Known rows, with every way that one mark hangs from another
{nezu bosoz veri}: [ 2.659 -4.705  1.187 -1.842  0.148  2.680  0.869 -0.152  0.951 -1.093
 -1.337 -1.147  2.321  1.438  0.534 -3.090  0.129  2.730  1.602  1.433]
{bonap {dozut {digu lebasug {veri gufad nezu}}}}: [ 2.381 -1.504 -1.774 -0.955  0.821  0.345  1.176  0.324  0.614 -1.072
 -1.036 -1.870  2.386  0.406 -1.163 -0.262 -0.329  0.610  0.705  1.510]
{bonap {dozut {digu {veri gufad nezu}} zatak}}: [ 2.269 -1.964 -1.469 -0.654  0.564  0.768  1.267  0.727  2.285 -0.485
 -2.110 -2.133  0.925 -0.065 -1.391 -0.889  0.017  0.635  1.984  0.974]
{gufad bosoz {veri {digu dozut lebasug} nezu}}: [ 3.318 -4.407  1.473 -2.279 -0.987  1.232  2.432  1.070  0.080  0.368
  0.068  0.011  2.937 -0.201  1.237 -3.130  1.529  0.041 -0.434 -0.396]
{dozut {digu lebasug} zatak}: [ 1.812 -2.299 -3.630 -1.259  0.493  1.917  1.016  2.387  1.446  2.093
 -1.026 -1.796  2.528 -1.604 -0.157 -1.693 -1.295  0.880  1.032  1.757]
{digu {dozut zatak} lebasug {veri {gufad bosoz}}}: [ 1.265 -1.841 -0.532 -1.973 -1.111  1.681  2.659  0.549  0.915  0.825
 -1.720 -0.466  1.489 -0.018 -1.109 -0.876  0.166  0.637  0.045 -0.986]
{bonap {dozut {digu {veri nezu}}}}: [ 2.515 -1.776 -1.317 -0.506  0.902  0.163  0.978  0.032  1.512 -0.891
 -0.864 -1.619  1.860  0.547 -0.669 -1.176 -1.075  0.488  1.157  1.372]
{bonap {dozut {digu lebasug {veri {gufad bosoz} nezu}} zatak}}: [ 2.356 -1.541 -2.082 -1.443  0.801  1.322  1.379  0.987  1.795 -0.056
 -1.526 -2.212  2.060 -0.249 -1.314 -0.911  0.096  0.753  0.946  0.191]
{gufad {bosoz {digu lebasug}} veri}: [ 2.997 -3.176  0.655 -3.643 -1.018  2.089  1.315  0.775 -0.260  0.937
 -0.549 -0.686  3.444 -0.097  1.127 -3.234  0.086  0.675 -1.186  0.230]
{gufad bosoz}: [ 2.370 -3.659 -0.404 -1.679 -0.226  2.226  0.847 -0.411  0.933  1.167
 -0.180 -2.006  2.952 -0.292  0.640 -3.233 -0.467  1.596 -1.314 -0.615]
{gufad {bosoz {digu lebasug}} {veri nezu}}: [ 3.236 -3.646  1.254 -3.118 -0.769  1.323  1.221  0.162 -0.103 -0.319
 -1.171 -0.039  3.431  0.347  1.251 -2.635  1.452  0.395 -1.504 -0.370]
{veri {digu dozut {lebasug zatak}} {gufad bosoz} nezu}: [ 1.872 -5.297  0.814 -2.926 -2.188  0.538  2.785  1.187  0.305 -0.366
 -0.438 -1.312  2.654  0.119  0.042 -1.130  2.747  1.746 -1.233 -1.310]
{bonap dozut}: [ 1.415 -3.079 -0.546 -0.388  0.430  0.869  1.412  0.975  1.657 -0.435
  0.911 -2.839  1.082 -0.572 -0.586 -1.645 -0.579  1.323  1.190  1.595]
{bosoz gufad}: [ 2.671 -2.969 -0.273 -1.150 -0.672  2.067  1.371 -1.576  1.365  1.917
 -0.462 -2.825  2.257  0.957  0.583 -2.418  0.414  1.869 -0.657  0.093]
{dozut {digu lebasug {veri nezu}} zatak}: [ 2.154 -1.639 -2.968 -1.066  0.729  1.137  1.033  0.664  1.381  0.928
 -2.772 -0.524  2.291 -0.030 -0.409 -0.460 -0.910 -0.151  0.767  0.303]
{gufad bosoz veri}: [ 3.252 -3.411  0.279 -1.841 -0.646  2.896  1.135 -0.415  0.268  1.207
 -0.848 -1.003  2.827 -0.107  0.842 -4.032  0.538  0.699 -0.547 -0.020]
{digu dozut}: [ 1.248 -3.575  0.305 -0.396 -1.136  0.538  2.067  0.898  1.354  0.244
  0.549 -0.703  1.130 -0.704  0.186 -2.479 -0.551  1.193  0.697  1.470]
{gufad {bosoz {digu lebasug}}}: [ 2.180 -3.353 -0.054 -3.480 -0.589  1.407  1.074  0.842  0.419  0.872
  0.147 -1.702  3.562 -0.295  0.929 -2.405 -0.875  1.641 -1.917 -0.301]
{veri {digu dozut lebasug} gufad {nezu bosoz}}: [ 2.658 -5.637  2.318 -2.833 -0.850  0.398  2.477  2.058  0.427 -1.042
 -0.558 -1.269  2.329  0.386  0.177 -0.918  1.990  1.887  0.298  0.486]
{bosoz digu gufad}: [ 2.716 -3.106  1.068 -3.072 -1.442  0.961  1.372 -0.692  1.343  1.426
 -0.673 -2.520  2.329  1.224  1.107 -2.241 -0.075  1.986 -0.959  0.337]
{gufad {bosoz {digu dozut lebasug}} {veri nezu}}: [ 2.981 -3.550  1.853 -2.986 -1.373  0.826  1.970  0.727  0.241 -0.480
 -0.589  0.673  3.004  0.110  1.203 -3.033  1.528  0.431 -1.088 -0.135]

Rows
[ 2.762 -4.485  0.782 -1.128 -0.529  1.338  0.770 -1.529  0.475 -1.191
 -2.234 -1.635  2.637  0.380  0.002 -1.754  2.746  1.578 -1.780 -0.909]	{veri {gufad bosoz} nezu}
[ 3.139 -3.552  0.953 -1.611 -1.250  1.575  2.812  0.188  1.354  1.739
 -0.685 -1.387  1.626  0.625  0.817 -2.360  2.246  0.499  0.650 -0.053]	{bosoz {gufad {veri {digu {dozut zatak} lebasug} nezu}}}
[ 2.582 -1.475 -1.807 -2.331  0.367  1.487  1.425  0.053  1.734  0.306
 -0.580 -2.333  2.775  1.773 -0.705 -1.013 -0.179  1.923  0.715  0.242]	{bonap {dozut {digu {lebasug zatak} {veri {nezu {bosoz gufad}}}}}}
[ 0.957 -2.536 -0.391 -2.211 -2.049  0.892  2.592 -0.990  0.272 -0.768
 -1.917  0.370  2.133  1.540 -0.989 -0.057  1.873  1.194 -1.316 -2.006]	{digu dozut {lebasug zatak} {veri {gufad bosoz} nezu}}
[ 3.071 -4.299  2.614 -2.711 -0.826  0.719  1.536 -0.219  2.087 -0.514
 -0.908 -1.068  2.183  1.709  1.051 -2.337  1.418  2.428 -0.275 -0.256]	{veri {nezu {bosoz {digu dozut} gufad}}}
[ 0.058 -1.898 -1.506 -1.832 -1.795  0.897  2.722  0.342  0.585  0.539
 -0.447  0.237  1.453  1.010 -0.786 -0.162 -0.814  0.856  0.085 -0.422]	{digu dozut {lebasug zatak} veri}
[ 2.730 -1.748 -2.570 -1.837  0.292  1.728  1.015  0.194  0.998  0.885
 -3.441 -0.930  2.848  0.074 -0.661 -0.845  0.127  0.366 -0.093 -0.469]	{dozut {digu lebasug {veri {gufad bosoz} nezu}} zatak}
[ 2.326 -2.851  1.341 -3.273 -1.420  0.691  1.632 -0.098  1.139  0.443
 -0.703 -0.448  2.410  0.673  0.724 -2.820 -1.395  1.175 -1.115 -0.908]	{gufad {bosoz {digu dozut veri}}}
[ 0.848 -2.283  0.401 -2.934 -1.337 -0.089  2.426  1.826  1.253  0.300
 -1.022  0.012  1.049  0.026 -0.107 -0.608 -1.589  0.386  0.541  0.431]	{bosoz {digu {dozut zatak} lebasug veri}}
[ 2.807 -3.487  1.645 -3.231 -1.901  1.838  2.042  1.413  1.338  1.094
 -0.812 -0.198  1.878 -0.582  0.986 -4.276  0.348  0.764  0.217  0.164]	{gufad {bosoz {digu {dozut zatak}}} veri}
[ 1.011 -2.319  0.074 -0.659 -1.049  0.798  2.480  0.371  2.205  0.686
 -1.597  0.033 -0.104  0.148 -0.629 -1.510 -1.170  0.151  1.614 -0.146]	{digu {dozut zatak} veri}
[ 1.606 -2.759 -0.543 -3.939 -2.045  1.416  1.858 -0.006  0.908  1.869
 -0.253 -2.545  2.845  1.374  0.670 -1.179  0.431  2.484 -1.449 -0.272]	{bosoz {digu {lebasug zatak}} gufad}
[ 1.662 -1.380 -2.734 -1.724 -0.091  1.094  1.378  0.760  0.780 -0.068
 -0.766 -2.327  2.257  0.454 -1.423 -0.429 -0.790  1.314  0.854  1.378]	{bonap {dozut {digu {lebasug zatak} {veri gufad}}}}
[ 2.068 -1.969 -0.996 -2.306 -0.211  2.005  1.301 -1.248 -0.745  0.371
 -2.064 -1.326  3.085  1.062 -0.677 -0.314 -0.275  0.736 -1.596 -0.930]	{digu lebasug {veri {gufad bosoz}}}
[ 2.324 -2.661  1.280 -5.004 -1.776  1.918  2.193  0.301  1.676  1.408
 -0.669 -1.367  2.548  2.621  0.487 -1.866 -0.374  2.969 -0.180 -0.765]	{nezu {bosoz {digu dozut {lebasug zatak} veri} gufad}}
[ 1.226 -5.352  0.699 -2.080 -2.150 -0.181  2.896  1.558  0.215 -0.928
 -0.675 -1.145  1.711  0.095 -0.264 -0.067  2.592  1.395 -0.185  0.043]	{veri {digu dozut {lebasug zatak}} gufad nezu}
[ 3.251 -2.102 -1.550 -2.216  0.552  1.270  0.538 -0.382 -0.168 -0.241
 -2.852 -0.681  3.722  1.332 -0.337 -0.553 -0.397  0.986 -0.349  0.824]	{dozut {digu lebasug {veri gufad {nezu bosoz}}}}
[ 3.598 -1.544 -1.703 -2.259  0.698  1.511  0.700 -0.982  0.538  0.836
 -2.077 -0.896  3.953  1.929  0.328 -1.146 -0.791  1.030 -0.517  0.205]	{dozut {digu lebasug {veri {nezu {bosoz gufad}}}}}
[ 2.926 -5.777  1.588 -3.043 -0.110  1.027  1.591  1.384 -0.020 -0.865
 -1.311 -2.137  2.884  0.688  0.254 -0.474  1.960  1.844 -0.257  0.185]	{veri {digu lebasug} gufad {nezu bosoz}}
[ 0.475 -2.573 -0.480 -1.591 -2.041  0.345  2.675 -0.712  0.199 -1.188
 -2.093  0.513  1.406  1.537 -1.235  0.800  1.731  0.925 -0.491 -0.907]	{digu dozut {lebasug zatak} {veri gufad nezu}}
[ 2.244 -3.096  0.593 -0.717 -0.375  0.536  0.997 -2.377  0.187 -1.482
 -3.542 -0.599  1.421  1.708 -0.639  0.023  1.017  0.277 -0.563 -0.632]	{digu {veri gufad nezu}}
[ 1.817 -1.283 -2.588 -1.257  0.654  1.329  1.483  1.641  1.644  0.447
 -1.220 -2.501  1.466 -0.558 -1.546 -0.610 -0.894  0.679  1.832  1.476]	{bonap {dozut {digu lebasug {veri gufad}} zatak}}
[ 1.967 -1.556 -2.125 -0.811  0.716  1.076  1.320  1.379  2.528  0.626
 -1.071 -2.345  0.934 -0.423 -1.073 -1.558 -1.616  0.592  2.379  1.277]	{bonap {dozut {digu veri} zatak}}
[ 1.928 -4.333  1.881 -3.473 -0.833  1.750  1.951  2.219  1.464 -1.027
 -0.848 -0.306  1.897  0.785  0.544 -2.685 -0.045  2.700  2.025  1.651]	{nezu {bosoz {digu {dozut zatak} lebasug}} veri}
